Each row comes from the steps of one walk. Every step used is in the known rows, and no mark comes twice. Write the walk behind each row, first mark first.
(in the rows, 128 means zero)
Known rows
disik/gemev/ginatug/bori: [131 154 150 122 146 121 130 121  73  87 100 133 174 109 168  90 171  88
 123 128 132 138  99 156 187 112  93 147 112 114  98 104 110]
gitur/vatoki: [111 112 110 128 105 114 143 139 162 149 151 137 120 147 113 149  87 141
 151 114 126 129 143 133 168 131 146 136 159 140 143 151 113]
fevet/sarafe/deme: [ 79 153  87 150  71  54 153 127 127 116  79 133 147 167 127 118 128  53
  95 164 118  85 142  99  72 151 143 111  91 160 121  62 125]
mimen/gepef: [137 152  97 134 115 160 115 145 160 144 170 134 138 144 116 144 139 139
 142 113 123 136 166  74 118 148 181 135 120 156 147 150 103]
fevet/sarafe/deme/disik: [ 70 156  99 154  72  46 146 126 122 103  69 136 150 159 135 109 145  37
  80 161 114  78 129  92  39 144 125 105  71 152 116  48 135]
nafimiv/vatoki/gitur: [119 129  91 124 125 150 137  93 201 150 159 146 121 154 116 161  74 174
 170 123 118 130 153 125 179 122 163 141 154 121 175 183 142]
gemev/ginatug/bori/vatoki/mosud: [136 136 136 125 171 140 145 113 123 148 137 125 129 122 143 107  94 128
 140 123 139 164 103 207 234  98  90 152 156 108 134 153 102]
sarafe/deme/disik/gemev/ginatug: [ 81 163 144 143 101  72 134 138  91  75  62 139 171 134 167  80 186  37
  89 147 124  90  99 117  81 129  93 113  80 115  97  54 134]
deme/sarafe: [ 93 147 102 146  93  90 140 124 135 115 108 126 139 170 126 130 132  95
 108 149 129 105 140 117  95 139 138 107  85 152 120  98 109]
nafimiv/vatoki/bori/ginatug/gemev: [156  97 146 111 139 153 132  99 148 157 144 123  93 127 122 161 119 178
 149  97 124 139 127 141 150 122 133 150 173 117 144 174 129]
sarafe/deme/disik/gemev/ginatug/bori: [ 95 161 142 138 116  82 125 129  83  89  68 141 179 108 171  79 184  46
  85 139 119 107  93 136  98 120  73 122  85 115  93  58 124]
fevet/sarafe: [ 97 145  96 144  87  77 151 119 133 115 103 125 139 166 120 133 119  81
 111 153 125  99 147 102  98 144 156 116  94 161 129  94 121]
deme/disik/gemev/ginatug/bori/vatoki: [116 146 169 132 148 103 125 119  91  83 103 139 155 107 161  86 172  73
 106 127 124 138  87 156 148  96  69 131  98  91 107 104 126]
bori/ginatug/gemev/disik/deme: [146 119 186 115 147 120 123 155  76 141 104 100 137 119 132 113 158  76
  99 133 117 113 118 133  80 109 110  90 137  94  72  64 130]
gitur/vatoki/bori/ginatug/gemev/disik/deme: [137  92 149  96 153 119 129 150 105 149 125 132 100 103 118 133 118 149
 122 106 116 133 106 144 123 112  98 140 180  91 115 116 140]
gemev/ginatug/bori/vatoki: [139 142 133 119 156 130 136 104 116 138 129 136 142 109 152 107 120 110
 137 132 144 173 104 195 219  90  90 148 151 121 126 141 100]
gepef/nafimiv: [137 146 104 140 112 163 116 143 150 146 145 139 135 148 136 145 115 149
 147 134 173 141 155  93 119 146 175 119 136 149 154 147 140]
deme/disik/gemev: [100 144 158 143 115  92 121 133 108  75  98 125 156 131 142 108 177  79
  98 130 119  98 114 108  90 131 113 109  70 115 109  94 130]
fevet/sarafe/deme/disik/gemev: [ 70 158 111 153  77  42 147 131 104  82  61 138 159 157 143  96 164  27
  77 160 108  75 122  89  44 145 115 108  63 137 106  38 139]
nafimiv/gepef: [161 130  90 150 111 173 123 144 150 145 163 128 143 140 127 168 124 156
 150 129 123 146 173  77 143 151 161 102 120 166 143 147 110]
bori/ginatug: [129 104 163 132 110 121 148 125 134 146 124 101 112 146 138 124 133 110
 126 141 145 132 136 145 129 128 133 120 143 149 127 113 111]
ginatug/bori/vatoki/mosud: [142 112 125 135 168 139 129 119 156 182 169 111 107 120 101 137  62 165
 135 113 114 159 130 205 223 117 104 135 154 112 150 175  91]
fevet/sarafe/deme/disik/gemev/ginatug/bori/vatoki/mosud: [ 81 150 123 149 124  62 159 127  97 103  77 138 144 147 146  78 131  43
  86 148 106 105  96 148 113 122  72 130  95 102 113  62 137]
fevet/sarafe/deme/disik/gemev/ginatug/bori: [ 82 166 115 142 101  55 145 118  79  83  55 147 175 131 166  78 172  21
  77 155 113  98  99 118  76 123  82 126  74 131  96  35 132]
ginatug/gemev/disik: [143 137 155 129 150 125 114 152  79 124 117 106 157 115 110 136 144  91
 104 120  98  96 126 111  95 121 133  86  98  97  72  86 121]
mimen/gepef/vemi: [174 138 103 122  99 198 108 168 174 144 193 131 153 156 114 158 163 165
 145 106 128 152 188  52 113 170 195 125 124 170 150 171 117]
mabe/mosud/vatoki/bori/ginatug/gemev/disik: [122  86 156 127 144 121 141 107 144 108 138  76  71 108  77 128  69 193
 148 139 115 106 115 192 139 122 135 153 102 141 144 184 120]
mabe/mosud: [ 97 135 118 143 102 102 146 122 166 115 127  84 118 158  96 134  61 151
 153 144 126 105 147 172 151 132 167 135  89 159 158 167  95]
gepef/mimen: [148 135 123 135  90 164 105 151 171 142 156 120 161 159 124 149 141 155
 127 113 129 150 167  94 130 165 177 110 124 165 106 129 133]
gitur/vatoki/nafimiv/gepef: [146  85  70 140 107 169 130 158 161 165 191 157 118 123 113 173  78 185
 188 110 113 160 166  86 189 153 153 121 193 161 156 175 134]
ginatug/gemev/disik/deme/sarafe: [125 162 138 122 145 100 104 163  66 115  93 120 169 126 117 122 157  65
  83 134  97  86 123 106  53 117 118  74  90  84  58  53 131]
gemev/disik/deme/sarafe: [100 184 101 114 128  81 119 152 101 106  79 131 158 134 134 106 140  66
  88 168 124  93 135 117  49 118 116  76  81 107  98  44 137]

Which walk is each row?
[187 137 115 111 162 228 104 148 139 176 188 152 113 118 132 150 139 185
 160  88 138 169 152  59  98 131 162 149 171 110 154 166 152] => mimen/gepef/nafimiv/vatoki/bori/ginatug/gemev/disik
[159 119 112 118 132 190 124 115 171 168 157 148  93 136 142 156 103 200
 169 114 176 166 145 111 138 134 157 152 183 133 183 186 157] => gepef/nafimiv/vatoki/bori/ginatug
[125  97 140 101 146 108 134 148 101 141 115 138 101 114 120 127 124 137
 112 112 114 128 103 140 104 112  87 136 165  91 109 101 141] => gitur/vatoki/bori/ginatug/gemev/disik/deme/sarafe
[125  96 148 115 147 114 121 114 116 111 122 119  86 100 102 122 140 154
 106 143 126 108 107 147  88 126 107 130 122 127 112 128 145] => mosud/vatoki/bori/ginatug/gemev/disik/deme/sarafe
[118  88  96 146 104 138 122 111 173 124 174 130 100 112  89 152  91 179
 168 146 134 119 153 122 165 161 171 123 144 188 151 193 136] => mosud/vatoki/nafimiv
[113 155 163 130 139 107 121 119  79  74  90 135 174 104 172  87 187  70
 100 124 126 123  88 139 126 106  78 130  82 106  97  89 124] => deme/disik/gemev/ginatug/bori
[128  73 144 125 126 131 135  91 164 123 150 112  64 107 100 139 116 194
 139 138 147 127 122 159 148 142 136 157 140 169 156 186 128] => mosud/vatoki/bori/ginatug
[113 140 171 137 163 113 134 128  98  93 111 126 143 119 152  86 146  91
 109 118 118 130  85 169 163 105  68 134 103  78 114 115 128] => deme/disik/gemev/ginatug/bori/vatoki/mosud
[136 125 101 114 126 142 128  92 178 144 144 136 101 133 116 168 101 189
 156 109 133 135 142 135 160 133 152 151 152 135 172 189 125] => nafimiv/vatoki/bori
[157 141 116 107 152 173 109 138 121 155 130 154 115 129 144 140 128 160
 136 120 156 147 131  99  77 119 129 124 164  92 138 129 174] => gepef/nafimiv/vatoki/bori/ginatug/gemev/disik/deme/sarafe
[136 112 160 107 156 110 121 134  76 122  89 115 108 107 127 120 164 122
  85 129 120 117  99 134  68 120  91 121 126  97  94  81 137] => vatoki/bori/ginatug/gemev/disik/deme/sarafe
[142  76 155 105 152 129 141 139 112 150 136 126  90 103 115 140 112 159
 131 100 115 138 106 145 141 115 101 147 175 102 120 130 132] => gitur/vatoki/bori/ginatug/gemev/disik
[137 157 147 119 150 112  99 164  72 121 103 114 169 114 114 128 152  79
  94 127 100  90 126 110  73 117 128  77 104  84  65  70 130] => ginatug/gemev/disik/deme
[114 155 153 128 126 110 142 133  83  70  93 131 165 141 162  92 173  77
 127 138 139 118 107 132 166 123 117 136 106 114 103 100 124] => disik/gemev/ginatug
[107  85 138 134 118 114 150  93 181 111 144  81  60 127  81 132  58 210
 162 145 135 115 125 199 161 133 150 169 111 171 176 212 111] => mabe/mosud/vatoki/bori/ginatug
[171 113 130 119 142 196 115 123 147 171 160 143 101 131 136 161 117 194
 163 100 162 160 137 105 131 132 154 147 184 118 158 183 157] => gepef/nafimiv/vatoki/bori/ginatug/gemev
[154 103 105 132 148 137 110 112 145 174 171 136 117  88 106 143  85 159
 150 124 116 177 137 174 216 118 110 128 172 138 145 173 103] => ginatug/bori/vatoki/nafimiv
[147  94 189 134 127 131 134 137  99 150 128  96 124 137 125 132 151 101
 116 118 121 122 123 134 118 124 128 111 144 123  89 107 112] => bori/ginatug/gemev
[144 104 129 110 129 147 141  90 171 155 142 126  86 132 129 157 108 183
 155 112 139 146 135 148 158 126 136 155 171 133 167 179 127] => nafimiv/vatoki/bori/ginatug
[101  98 105 141 123 132 132  93 194 118 166 133 100 129  89 144  82 185
 154 148 126 111 139 136 170 138 163 143 123 157 163 190 142] => mosud/vatoki/gitur
[120 132 155 134 147 113 119 122  89  87 113 147 151  95 157  91 165  86
 121 128 120 145  91 144 158 106  72 127 116  99 111 113 138] => deme/disik/gemev/ginatug/bori/vatoki/nafimiv
[153 159  86 136 121 200 103 158 162 159 184 152 137 146 129 147 134 162
 157 110 154 158 173  49 106 153 195 139 139 154 164 163 129] => mimen/gepef/nafimiv
[145  83  89 148  92 177 129 133 200 121 199 100 102 133  74 164  55 235
 199 143 122 136 177 131 178 167 189 131 121 203 182 238 129] => mabe/mosud/vatoki/nafimiv/gepef/vemi
[169 136 125 102 158 185 104 138 127 163 139 149 114 116 141 145 123 172
 147 113 158 153 133 102  97 120 139 129 179  92 144 146 174] => gepef/nafimiv/vatoki/bori/ginatug/gemev/disik/deme
[182 152 109 102 163 218  91 159 134 173 175 158 122 117 136 144 145 174
 152  94 141 165 152  57  79 128 159 141 175 100 149 151 160] => mimen/gepef/nafimiv/vatoki/bori/ginatug/gemev/disik/deme
[137  92 151 117 133 124 138 109 130 134 116 109  85 116 126 135 137 163
 120 126 144 138 116 147 130 135 121 148 144 143 145 139 120] => vatoki/bori/ginatug
[135 153 127 117 145 134 131 104 102 127 114 132 165 105 165 107 138 106
 130 127 147 154 106 173 191 103 102 147 131 140 114 122  98] => gemev/ginatug/bori
